What can hang from each mark:
F: W
M: X
L: D S Z
S: A L
A: F S
X: M
Z: L T X

Each row was made from one small tree. The marks that hang from a mark follow it in brackets, in alphabetical order. Every link used is in the known rows. Write each row's tree.
Known rows:
A[F S[L[Z]]]: [ 0.28  0.48 -0.01 -0.04 -0.03  0.07  0.10  0.09  0.06  0.06  0.09  0.14
  0.09 -0.08  0.13  0.29 -0.15  0.17  0.03 -0.05  0.52]
L[D Z[X]]: [ 0.13  0.12 -0.32  0.01 -0.28 -0.30  0.06  0.00 -0.19  0.14 -0.05 -0.01
 -0.14  0.19  0.00  0.09  0.28 -0.09 -0.40  0.20  0.16]
A[S]: [ 0.18  0.02  0.05 -0.06  0.02  0.24 -0.19  0.09  0.18 -0.01  0.01  0.10
  0.06 -0.07  0.15  0.24 -0.04  0.09  0.01 -0.09 -0.03]
A[F S[L]]: [ 0.32  0.45 -0.04 -0.04  0.05  0.25  0.02  0.09  0.13  0.03  0.07  0.14
  0.10 -0.06  0.04  0.27 -0.11  0.17  0.04 -0.11  0.52]
A[F S]: [ 0.27  0.15 -0.14 -0.08  0.03  0.34  0.00  0.13  0.30  0.00  0.11  0.10
  0.10 -0.02  0.05  0.27 -0.08  0.16 -0.03 -0.08  0.33]
A[F[W] S]: [ 0.19  0.29 -0.17 -0.05 -0.02  0.36 -0.04  0.12  0.29  0.01  0.09  0.09
  0.08 -0.02  0.41  0.24 -0.25  0.24  0.05 -0.05  0.28]
S[A[F] L[D]]: [ 0.15  0.54 -0.29 -0.03 -0.15 -0.04  0.27  0.02  0.09  0.18 -0.07  0.17
  0.00  0.06  0.09  0.04  0.07  0.09 -0.19 -0.04  0.86]
S[L]: [ 0.06  0.43  0.13  0.06  0.04 -0.13  0.02 -0.04 -0.24  0.04 -0.04  0.06
  0.01 -0.06  0.00 -0.01 -0.05  0.02  0.09 -0.05  0.26]
A[F[W]]: [ 0.01  0.27 -0.22  0.01 -0.05  0.13  0.14  0.03  0.11  0.02  0.07 -0.01
  0.03  0.05  0.26  0.01 -0.19  0.15  0.03  0.04  0.30]
Z[L[D]]: [ 0.24  0.12 -0.13  0.05 -0.05  0.08 -0.42 -0.01 -0.16  0.10  0.04  0.02
 -0.08  0.15  0.31 -0.03  0.19 -0.04 -0.30 -0.03  0.13]
L[D S]: [ 0.18  0.07 -0.31 -0.13 -0.13 -0.34  0.28  0.04 -0.23  0.07 -0.06 -0.01
 -0.05  0.11  0.51  0.01  0.18  0.00 -0.34  0.25  0.09]
M[X]: [ 0.06  0.07  0.03 -0.01  0.00  0.04 -0.16 -0.03  0.11 -0.03 -0.04  0.02
 -0.06  0.11 -0.91  0.02  0.09  0.05  0.09  0.09 -0.02]
S[A L[D Z]]: [ 0.05  0.49 -0.10 -0.01 -0.27 -0.35  0.24 -0.01 -0.11  0.22 -0.13  0.16
 -0.05  0.02  0.30  0.04  0.04  0.02 -0.17  0.04  0.63]
Z[L[D S] X]: [ 0.48  0.19 -0.44 -0.02 -0.11  0.03 -0.32 -0.04 -0.55  0.19  0.01  0.04
 -0.16  0.18 -0.11 -0.08  0.44 -0.08 -0.15 -0.04  0.22]
Z[L[D S] T X]: [ 0.63  0.26 -0.64 -0.05 -0.15 -0.06 -0.26 -0.06 -0.59  0.14  0.07  0.08
 -0.26  0.24  0.17  0.04  0.26 -0.08 -0.15 -0.14  0.27]
Z[T]: [ 0.15  0.08 -0.19 -0.03 -0.05 -0.10  0.06 -0.02 -0.04 -0.05  0.05  0.04
 -0.11  0.05  0.28  0.11 -0.18  0.00  0.01 -0.10  0.05]
A[F[W] S[L[D]]]: [ 0.27  0.60 -0.19 -0.02 -0.05  0.24 -0.02  0.11  0.16  0.05  0.03  0.14
  0.07  0.03  0.53  0.27 -0.19  0.23 -0.10 -0.03  0.50]
S[L[D Z[T X]]]: [ 0.22  0.55 -0.19  0.05 -0.19 -0.39  0.09 -0.04 -0.40  0.11 -0.05  0.08
 -0.13  0.10  0.15  0.11  0.06 -0.04 -0.18  0.03  0.40]
L[Z[T X[M]]]: [ 0.18  0.15 -0.28  0.01 -0.24 -0.18  0.16 -0.16 -0.25  0.11  0.03  0.03
 -0.15  0.06  0.05  0.04 -0.05 -0.08  0.02  0.03  0.14]
L[D S[A] Z[T]]: [ 0.21  0.16 -0.48 -0.19 -0.41 -0.71  0.55  0.02 -0.27  0.19 -0.05  0.09
 -0.14  0.11  0.87  0.12  0.00  0.02 -0.31  0.25  0.35]
A[F[W] S[L]]: [ 0.23  0.59 -0.09 -0.01  0.01  0.28 -0.02  0.10  0.13  0.05  0.06  0.14
  0.10 -0.05  0.40  0.24 -0.28  0.26  0.11 -0.09  0.46]
F[W]: [-0.12  0.20 -0.06  0.04 -0.07  0.04 -0.07 -0.01 -0.02  0.02 -0.03  0.00
 -0.01  0.01  0.52 -0.05 -0.24  0.11  0.12  0.03 -0.07]
S[A]: [-0.03 -0.01 -0.14 -0.06 -0.13  0.07  0.12  0.01  0.19  0.12 -0.06  0.11
 -0.01 -0.02  0.00 -0.02  0.01  0.03  0.06 -0.10  0.29]
L[D Z[T]]: [ 0.12  0.14 -0.28 -0.03 -0.29 -0.48  0.18  0.01 -0.11  0.06  0.01  0.01
 -0.14  0.18  0.62  0.18 -0.01 -0.04 -0.44  0.19  0.14]

Which tree is each row?
[ 0.19  0.35  0.18 -0.01 -0.03 -0.03 -0.10  0.06 -0.07  0.05 -0.01  0.14
  0.05 -0.11  0.23  0.25 -0.11  0.09  0.07 -0.07  0.18]  A[S[L[Z]]]
[ 0.09  0.45 -0.16 -0.02 -0.16 -0.11  0.14  0.00 -0.01  0.17 -0.14  0.17
 -0.03  0.04  0.17  0.02  0.09  0.03 -0.16 -0.05  0.62]  S[A L[D]]
[ 0.25  0.16 -0.47 -0.11 -0.34 -0.44  0.41 -0.10 -0.45  0.21 -0.08 -0.01
 -0.14  0.14  0.36 -0.03  0.26 -0.08 -0.33  0.36  0.20]  L[D S Z[X[M]]]
[ 0.09  0.15 -0.32 -0.16 -0.15 -0.17  0.44  0.04 -0.11  0.14 -0.02  0.08
  0.02 -0.04  0.39 -0.05 -0.08  0.13  0.16  0.08  0.37]  L[S[A[F[W]]]]
[ 0.41  0.16 -0.37  0.06 -0.08  0.23 -0.52 -0.04 -0.33  0.15  0.02  0.04
 -0.16  0.22 -0.30 -0.05  0.43 -0.11 -0.22 -0.13  0.21]  Z[L[D] X]
[ 0.13  0.13 -0.27 -0.17 -0.33 -0.64  0.56  0.00 -0.34  0.17  0.00  0.10
 -0.08 -0.05  0.63  0.07 -0.18  0.04  0.13  0.13  0.28]  L[S[A] Z[T]]
[ 0.00  0.65 -0.12  0.00 -0.24 -0.21  0.33 -0.01 -0.06  0.23 -0.04  0.17
  0.01 -0.07  0.30  0.00 -0.23  0.15  0.16 -0.02  0.80]  S[A[F[W]] L[Z]]
[ 0.32  0.50 -0.11 -0.04 -0.08  0.04  0.10  0.11  0.09  0.07  0.06  0.13
  0.06  0.01  0.24  0.32 -0.06  0.15 -0.18  0.01  0.56]  A[F S[L[D Z]]]
[ 0.09  0.50  0.07  0.06 -0.10 -0.29  0.07 -0.06 -0.42  0.13 -0.04  0.06
 -0.05 -0.05 -0.17  0.02  0.02 -0.02  0.12  0.00  0.33]  S[L[Z[X]]]
[ 0.04  0.61 -0.16 -0.01 -0.12  0.03  0.24  0.00  0.03  0.18 -0.05  0.17
  0.02 -0.05  0.18 -0.02 -0.18  0.16  0.18 -0.11  0.77]  S[A[F[W]] L]
[ 0.22  0.38  0.08 -0.02 -0.09 -0.05 -0.11  0.08 -0.02  0.06 -0.03  0.13
  0.02 -0.03  0.36  0.28 -0.02  0.08 -0.14  0.01  0.21]  A[S[L[D Z]]]
[ 0.14  0.58 -0.21 -0.01 -0.23 -0.16  0.33 -0.02 -0.14  0.25 -0.03  0.18
 -0.02 -0.04 -0.24  0.02  0.01  0.06  0.15 -0.09  0.86]  S[A[F] L[Z[X]]]
[ 0.51  0.21 -0.52  0.00 -0.13  0.22 -0.22 -0.20 -0.48  0.22 -0.01  0.04
 -0.17  0.18  0.01 -0.18  0.39 -0.12 -0.19  0.02  0.26]  Z[L[D S] X[M]]
[ 0.24  0.16 -0.42 -0.12 -0.32 -0.57  0.35  0.01 -0.49  0.19 -0.06 -0.01
 -0.13  0.13  0.25  0.05  0.29 -0.05 -0.30  0.32  0.18]  L[D S Z[X]]
[ 0.16  0.52 -0.03  0.06 -0.12 -0.34  0.09 -0.07 -0.45  0.10 -0.01  0.09
 -0.10 -0.02 -0.03  0.07 -0.07 -0.02  0.12 -0.05  0.35]  S[L[Z[T X]]]
[ 0.10  0.52 -0.14 -0.03 -0.08  0.01  0.28  0.00  0.04  0.16 -0.03  0.18
  0.03 -0.06 -0.08  0.00 -0.06  0.11  0.12 -0.13  0.80]  S[A[F] L]
[ 0.07  0.49  0.03  0.06 -0.15 -0.41  0.12 -0.01 -0.30  0.10 -0.06  0.05
 -0.04  0.04  0.29  0.06  0.03 -0.02 -0.23  0.14  0.33]  S[L[D Z]]
[ 0.60  0.26 -0.56 -0.03 -0.12  0.16 -0.17 -0.24 -0.58  0.16  0.08  0.09
 -0.23  0.12  0.14 -0.10  0.09 -0.09  0.13 -0.16  0.25]  Z[L[S] T X[M]]
[ 0.42  0.17 -0.30 -0.01 -0.04  0.08 -0.32 -0.07 -0.59  0.18  0.05  0.04
 -0.11  0.07 -0.28 -0.11  0.31 -0.06  0.16 -0.14  0.18]  Z[L[S] X]
[ 0.45  0.18 -0.37  0.00 -0.06  0.27 -0.21 -0.22 -0.53  0.21  0.03  0.05
 -0.13  0.06 -0.13 -0.22  0.27 -0.09  0.13 -0.07  0.20]  Z[L[S] X[M]]
